What can hang from each mark:
z_21: z_521
z_741: z_715
z_715: z_521 z_741
z_521: z_21 z_715
z_510: z_796
z_796: z_437 z_510
z_234: z_437
z_437: z_234 z_521 z_796

Every row comes from one small tree of marks. The marks that hang from a mark follow it in brackets, in the order of their numbers. Every link used is in the known rows. Which tree was each row made from?
Known rows:
z_715[z_521 z_741]: .12  -.06  .11  .03  -.09  -.09  -.06  -.11  -.06  -.24  .75  .03  -.07  .07  .02  .18  -.08  .08
z_510[z_796[z_437]]: -.05  -.02  -.10  .00  .01  .05  -.03  -.06  .05  -.02  -.18  .18  -.13  .09  .02  .05  -.11  .05
z_510[z_796[z_437[z_521]]]: -.02  -.04  -.06  .03  .07  .11  -.05  -.06  .07  .05  -.31  .17  -.09  .12  .05  .05  -.14  .18
z_510[z_796]: .01  .05  -.03  .00  -.03  .05  .04  -.09  .04  .22  .02  .06  -.09  .08  .00  .07  -.08  .10
z_521[z_21 z_715[z_741]]: .00  .18  -.05  .01  -.04  -.18  .00  -.10  -.06  -.08  .49  -.10  -.03  .04  -.02  .03  .15  -.02
z_234[z_437[z_521]]: .19  -.03  .13  .05  .06  .15  -.08  -.13  .12  .07  -.21  .09  -.04  .10  .01  .21  .05  .17
z_521[z_715]: .09  .11  -.02  .02  -.02  .05  -.05  -.08  .06  .10  .08  .08  -.16  .07  -.03  .10  .05  .01
z_437[z_521[z_21 z_715] z_796[z_510]]: .09  .20  -.05  -.01  .14  -.01  -.10  -.04  .03  .24  -.15  -.04  -.08  .11  .02  -.04  .06  .10
z_234[z_437[z_521[z_21 z_715[z_741]] z_796[z_510]]]: .12  .06  -.03  -.02  .08  -.14  -.08  -.05  .03  -.09  .08  -.13  -.02  .10  .04  .04  .19  .08
z_796[z_437[z_521[z_715]] z_510]: .01  -.02  -.07  -.03  .09  .09  -.09  -.02  .09  -.08  -.45  .25  -.18  .09  .05  .09  -.02  .03
z_437[z_234 z_521[z_21 z_715] z_796[z_510]]: .11  .14  -.05  .01  .23  -.02  .00  -.02  .08  .27  -.25  -.11  -.04  .09  .04  -.05  .01  .02
z_510[z_796[z_437[z_234 z_521]]]: -.01  -.10  -.05  .05  .18  .09  .04  -.04  .11  .09  -.37  .10  -.05  .11  .07  .03  -.20  .11
z_741[z_715[z_521]]: .16  -.05  .10  .08  -.14  .01  -.08  -.05  .00  -.04  .35  .08  -.10  .15  .01  .29  -.10  .13
z_437[z_234]: .09  .00  .07  .04  .10  .07  .04  -.11  .10  .12  .03  .00  -.06  .04  .00  .11  -.09  -.04
z_21[z_521[z_715]]: .01  .19  .07  .05  -.08  .04  .00  -.07  .11  .18  -.04  .09  -.12  .04  -.04  .04  .10  .05
z_521[z_21 z_715]: .08  .26  -.04  .02  .01  -.07  -.05  -.09  .00  .16  .09  .00  -.07  .06  -.04  .03  .13  -.02
z_715[z_521]: .16  .02  .11  .05  -.04  .03  -.10  -.10  .00  -.01  .34  .14  -.10  .09  .00  .19  -.10  .09
z_437[z_234 z_796[z_510]]: .08  -.03  .03  -.03  .17  .07  .01  -.06  .12  .13  -.04  -.03  -.12  .07  .04  .05  -.12  -.07

Which tree is each row?
.09  .09  .09  .04  -.05  -.19  -.05  -.12  -.12  -.16  .78  -.05  .02  .06  .01  .10  -.02  .06 | z_715[z_521[z_21] z_741]
.00  .10  -.16  .06  .18  -.07  .04  .00  .06  .14  -.42  .03  -.01  .10  .04  -.06  -.05  .07 | z_510[z_796[z_437[z_234 z_521[z_21 z_715]]]]
.06  -.10  .03  .06  .21  .15  -.04  -.07  .13  -.04  -.26  .12  -.07  .09  .05  .10  -.15  .06 | z_796[z_437[z_234 z_521]]
-.05  .06  -.10  -.04  .08  -.14  -.05  -.04  -.04  -.26  .01  .06  -.05  .06  .06  .01  .08  .01 | z_796[z_437[z_521[z_21 z_715[z_741]]] z_510]
.19  -.07  .08  -.01  .12  .13  -.11  -.08  .13  .07  -.31  .05  -.08  .13  .04  .16  .02  .14 | z_234[z_437[z_521 z_796[z_510]]]
.00  -.07  .01  -.03  .12  .14  -.09  -.07  .07  -.10  -.40  .24  -.12  .08  .07  .12  -.10  .07 | z_796[z_437[z_521] z_510]
.15  .10  .09  .09  -.10  -.09  -.06  -.06  -.06  .01  .37  .00  .00  .14  .00  .22  -.03  .11 | z_741[z_715[z_521[z_21]]]
-.06  .12  .06  .04  -.13  -.07  .05  -.09  .05  -.06  .37  -.01  -.09  .02  -.01  .03  .12  .05 | z_21[z_521[z_715[z_741]]]
-.03  -.07  -.10  .02  .11  .03  .06  -.04  .10  .03  -.19  .11  -.09  .08  .05  .05  -.16  -.02 | z_510[z_796[z_437[z_234]]]
-.07  .03  -.17  .04  .13  -.18  .08  -.01  .00  -.08  .03  -.07  .03  .08  .07  -.06  -.02  .05 | z_510[z_796[z_437[z_234 z_521[z_21 z_715[z_741]]]]]
.15  -.03  .07  .07  .23  .15  -.05  -.08  .14  .22  -.02  -.10  -.05  .12  .03  .05  -.14  .14 | z_437[z_234 z_521 z_796]
-.01  .02  .01  -.01  .26  .00  .02  -.05  .06  -.01  -.43  .09  .01  .06  .08  .02  -.08  -.03 | z_796[z_437[z_234 z_521[z_21]] z_510]
.13  .00  -.02  .01  .20  .08  -.02  -.01  .14  .21  -.28  -.04  -.13  .11  .05  .01  -.06  .04 | z_437[z_234 z_521[z_715] z_796[z_510]]
-.03  .05  -.08  .05  .21  -.01  .05  -.05  .06  .17  -.36  .03  .04  .09  .06  -.04  -.13  .09 | z_510[z_796[z_437[z_234 z_521[z_21]]]]
.21  .02  .04  .06  .03  .09  -.09  -.07  .12  .06  -.28  .09  -.10  .11  -.01  .19  .13  .13 | z_234[z_437[z_521[z_715]]]
